What can hang from each mark:
q557: q442
q532: q47 q442
q47: q459 q532
q442: q532 q557 q742 q909
q909: q442 q662
q76: q742
q662: q673 q909
q573: q104 q442
q104: q573

Each row was made from one small tree. Brackets hold a mark, then the marks that hang from it, in the order of their numbers. Every link used is in the known rows. Write each row's tree.
Known rows:
{q662 q673 {q909 q442}}: [ 21 -12   6   4  -4   0   9  12  -9   4  10  -6 -29  -3  23  15  -6  -9
  10 -14   5   3  -6 -10  -6]
{q662 {q909 {q442 {q532 q47} q557}}}: [ 11  -7   1 -10  -9  -9   8   3   0 -20  17  -9 -30  -5  21  17  -8  -2
  10  -7  11   9  -3 -11  -4]
{q532 {q47 q459} {q442 q557 {q909 q662}}}: [  2  -8   4 -10  -7 -18   9   1  -5   1  16  -1 -33 -14  17  21 -26  -1
   7  -1   7   2   6  -6   8]
{q662 q673 {q909 {q442 q532 q742}}}: [ 14  -7   7  -2  -4 -10   8  10  -2  -8  22  -7 -29 -19  25  17   1 -10
   6 -22   8   5 -10 -16  -6]
{q47 q532}: [  4 -15   8   7   2  -2   6   4 -11  -3   4   1 -24  -3  12  15  -9  -1
  -7 -23   5  -1 -12  -4  11]
{q909 {q442 q532 q557} {q662 q673}}: [ 11  -4   7  -9  11  -8  11  11   0  -3  24 -17 -27  -4  21  21  -8  -6
  11 -18   8  20 -11 -17  -7]
{q104 {q573 {q442 q532 q557 q742 {q909 q662}}}}: [  0  -3   7 -10  -2 -22  -7  -3   3  -9  27 -13 -23 -18  11  28  -5   4
  -9 -14   0  16  -8 -10  -7]
{q104 {q573 {q442 q532 q742}}}: [ -1  -8   7  -1  -6  -8  -1  -4  -4  -9  13   2 -14 -20   6  21  -1   0
 -10 -19  -2   9 -14  -2  -4]
{q573 q104 {q442 {q532 q47} q557}}: [ -3 -11  14 -11 -17 -11   2  -6 -13 -17  -3   3 -19  -6  14  19 -25   1
   2   1  16  12  -6  -7  -4]
{q104 q573}: [  6  -8   1   8  -4  -2  -2   2  -7  -3   5   2 -17  -5   6  17   2   4
  -4 -20  -5   5 -10   6   2]
{q532 {q442 q742}}: [ -3  -5   3   0 -11  -3   6  -2  -7  -7   9  10 -22 -19  14  15 -10  -5
  -9 -16  -2  -4 -11   3   7]
{q47 q459 {q532 {q442 q557}}}: [  3 -13  14  -2  -2  -7  20   1 -13  -8  11   3 -23  -9  19  15 -28  -4
  -8 -16  14  -3  -3  -8  14]
{q76 q742}: [  9  -8   8  -4  -1  -4   4  -1  -1   2   3   2 -19  -5  12   7  -9   0
  -4 -17   0   5 -14   2  10]
{q104 {q573 {q442 q532 q557 q742}}}: [ -1  -1  10  -7  -7 -14   0  -4  -2 -19  18  -4 -16 -19  11  22  -6   2
 -14 -14   5   9 -10  -4  -7]
{q557 {q442 {q532 q47} q742 q909}}: [ -1  -2   3 -10 -10 -22  -7   4  13 -16  15  14 -29 -27  11  16   0   7
   1 -15  11  -2  -6  -2   5]
{q104 {q573 q442}}: [  4 -13   6   5  -6   2   0  -3 -12   2   0   3 -14  -4   4  19  -8   2
  -6 -12  -5   7 -10   5  -6]
{q573 {q442 {q532 {q47 q459}} q742 {q909 q662}}}: [ -2 -14   6 -10  -6 -21   5   0  -6   1  22   0 -30 -27   9  24 -16  -4
   3 -10   4   8  -6 -12   2]
{q909 {q442 {q532 q47} q557 q742} {q662 q673}}: [  5   3  -1 -11   5 -16   8   5   7  -7  27 -12 -32 -22  22  24  -7 -11
  11 -11  10   9 -11 -17  -7]
{q532 q47 q442}: [ -4  -8  -1   0 -13  -1   6  -2  -7  -2  -3  11 -25 -12  12  16 -16  -4
   4  -6   2  -5  -5   4   7]
{q557 {q442 q742}}: [  5  -3   3  -2  -3  -6   3   3   3 -10  13  14 -19 -14  10  13  -2  -1
  -6 -18   4  -2 -14   8   3]
{q104 {q573 {q442 q557 q742 q909}}}: [  3  -3   9  -6 -12 -17  -7  -4  -2 -10  16  -1 -24 -17  12  21  -8   8
 -18  -7   0   2  -6  -3  -7]
{q662 q673 {q909 {q442 q557}}}: [ 21  -6   9  -2  -5  -5  11  11  -7  -5  15 -11 -30  -2  28  15 -11  -7
   6  -9  11   3  -2 -13  -9]

Write each row's tree:
[ 12  -4   5 -11  -7 -12   8   2  -1 -24  29 -10 -28 -11  23  16  -2  -3
  -2 -16   9  10 -10 -11  -4]
{q662 {q909 {q442 q532 q557 q742}}}
[  3   0   3  -8  -2 -20  -5   4   2  -8  27 -10 -34 -13  18  19  -6   3
  -9 -14   1   5  -9  -7   1]
{q442 q557 q742 {q909 q662}}
[  1  -5   5  -7  -6 -17  10   4   4 -15  18  17 -21 -28   9  15  -8  -4
   2 -16  13  -2  -8   1   8]
{q557 {q442 {q532 {q47 q459}} q742}}
[  9  -1   1 -10  -1  -6   8  -1  -3 -15  23  -1 -25  -8  16  14  -5  -1
  -7 -12   2   6 -16  -2  -2]
{q909 {q442 q557 q742}}
[ -2 -11   4   0  -9  -5  -1  -4  -6  -5   1   3 -18 -14   3  22  -8   1
   2  -9   1   7  -7  -1  -4]
{q104 {q573 {q442 {q532 q47}}}}
[  1 -13   9   3  -2  -7  18  -2 -12  -4  13  11 -22 -23  15  15 -19 -10
 -10 -21   7  -9  -9  -5  16]
{q47 q459 {q532 {q442 q742}}}
[  0 -17   4   1   3  -6   4   1  -5   8   9  -3 -31  -7  14  23 -15  -1
   1 -18   1   5  -6  -9  13]
{q47 {q532 {q442 {q909 q662}}}}
[ 16 -11  -2  -1  -7  -1   7   1  -7  -8  18  -1 -27  -9  17  14   0  -6
  -1 -14  -2   3 -14  -2  -2]
{q662 {q909 {q442 q742}}}
[ 11   2   5  -8  -9 -18   8   8   4 -17  24  -9 -34 -23  30  19  -8 -10
   8  -9  17  -1  -3 -19  -8]
{q662 q673 {q909 {q442 {q532 q47} q557 q742}}}
[  4 -13  17  -6 -15  -3   4  -5 -19 -10  -3   3 -16   3  14  16 -25   2
  -6  -1  10  11  -9  -2  -6]
{q573 q104 {q442 q557}}
[  2 -13   9  -6 -10 -20   3   8  -7  -7  13   7 -33 -19  12  14  -9   5
   6 -16   8   3   0  -8  11]
{q442 {q532 {q47 q459}} q909}
[  0  -2  10 -13 -12 -31   3   5  -1 -21  27   3 -35 -29  19  15 -11   5
  -6 -13  13  -1  -1 -12   8]
{q442 {q532 {q47 q459}} q557 q742 q909}
[  1 -12   7  -2  -7 -13  10   6 -11  -8  11   6 -25 -17  10  14 -11  -2
   6 -17   8   3  -4  -3   9]
{q442 {q532 {q47 q459}}}
[  5 -10   6  -7   5 -13  -3   9   8  -4  18  -1 -26  -6   9  20  -1   7
   8 -22   6  17  -8  -3   4]
{q557 {q442 q532 {q909 q662}}}
[  2 -15  11  -2  -8 -11  -7   1  -6  -4   7   0 -21 -10   6  21  -1  11
  -4 -17  -1  13  -5  -6  -3]
{q104 {q573 {q442 q532 q909}}}
[ -2  -2   6 -11 -18 -23   7  -1  -4 -11  19  11 -33 -29  20  15 -22  -1
  -7  -3  11 -10   3  -6   9]
{q532 {q47 q459} {q442 q557 q742 q909}}
[ -7  -1   9 -13 -13 -16   3  -2  -2 -20  14   1 -25 -21  14  18 -18  -3
  -7  -4  11   0  -8  -9  -4]
{q573 {q442 {q532 q47} q557 q742}}
[  5 -12  -7  -7   5  -2   8   1   0  -2  15  -7 -26  -5   7  22  -4  -5
  17 -13  -2  19 -15  -5   0]
{q909 {q442 {q532 q47}} q662}
[  6  -9  -4  -7   9  -4   8   1   0  -6  27  -7 -23 -12  10  21   4  -6
   5 -23  -5  20 -22  -6   0]
{q909 {q442 q532 q742} q662}
[ -2  -8  19 -15 -18 -21  -5  -5 -10 -20  13   3 -23 -15  18  18 -16   7
 -11  -8  13  13  -8 -13  -3]
{q573 q104 {q442 q532 q557 q742 q909}}
[  3  -4   3  -9   3 -19  -4   5  12  -8  25   1 -26 -19  11  20   3   4
   1 -23   6  12 -12  -3   3]
{q557 {q442 q532 q742 {q909 q662}}}
[  0  -9  15 -15 -10 -21  -5  -5  -6 -12  18  -7 -24 -13  16  25 -17   3
  -5  -8   9  21 -10 -13  -5]
{q573 q104 {q442 q532 q557 q742 {q909 q662}}}
[ 11 -14  -2  -5  -8  -3   8   3  -4 -11  11  -3 -29  -7  15  17  -3  -4
  14 -11   5   8  -6  -7   0]
{q662 {q909 {q442 {q532 q47}}}}
[ -4  -6  14 -16 -23 -25  -6  -8  -6 -20   8   6 -27 -21  18  20 -19   5
  -5   1  16   7  -5 -12  -3]
{q573 q104 {q442 {q532 q47} q557 q742 q909}}
[  3  -3   8  -9  -5 -19  -5   7   9 -15  20  11 -26 -21  13  15   3   9
  -6 -23   9   4  -9  -2   6]
{q557 {q442 q532 q742 q909}}
[  4  -7   9  -2  -7  -4   1  -3 -10  -6   6  -3 -15  -2   9  19 -13   4
  -9  -7   2   6  -6   1  -8]
{q104 {q573 {q442 q557}}}
[  8  -9   8   3   1 -12  -3  15  -5  14  13  -8 -34  -9  18  20  -6  -2
   6 -19   2   6  -4 -12   0]
{q442 {q909 {q662 q673}}}
[ -2   2  10  -9  -5 -18   2   5  -1 -25  23  -3 -24 -17  18  14  -4   1
 -11 -21   8   5 -12  -7   3]
{q442 q532 q557 q742}
[  3   0  -5 -15   4 -12   7  -2   7 -15  29 -10 -28 -15  14  23  -6  -6
   7 -10   4  14 -15  -9  -3]
{q909 {q442 {q532 q47} q557 q742} q662}
[  7  -5  -2 -15   5 -15  15   0   1 -12  34  -7 -27 -20  14  22 -10  -8
   8 -11   7  13 -13 -10   1]
{q909 {q442 {q532 {q47 q459}} q557 q742} q662}
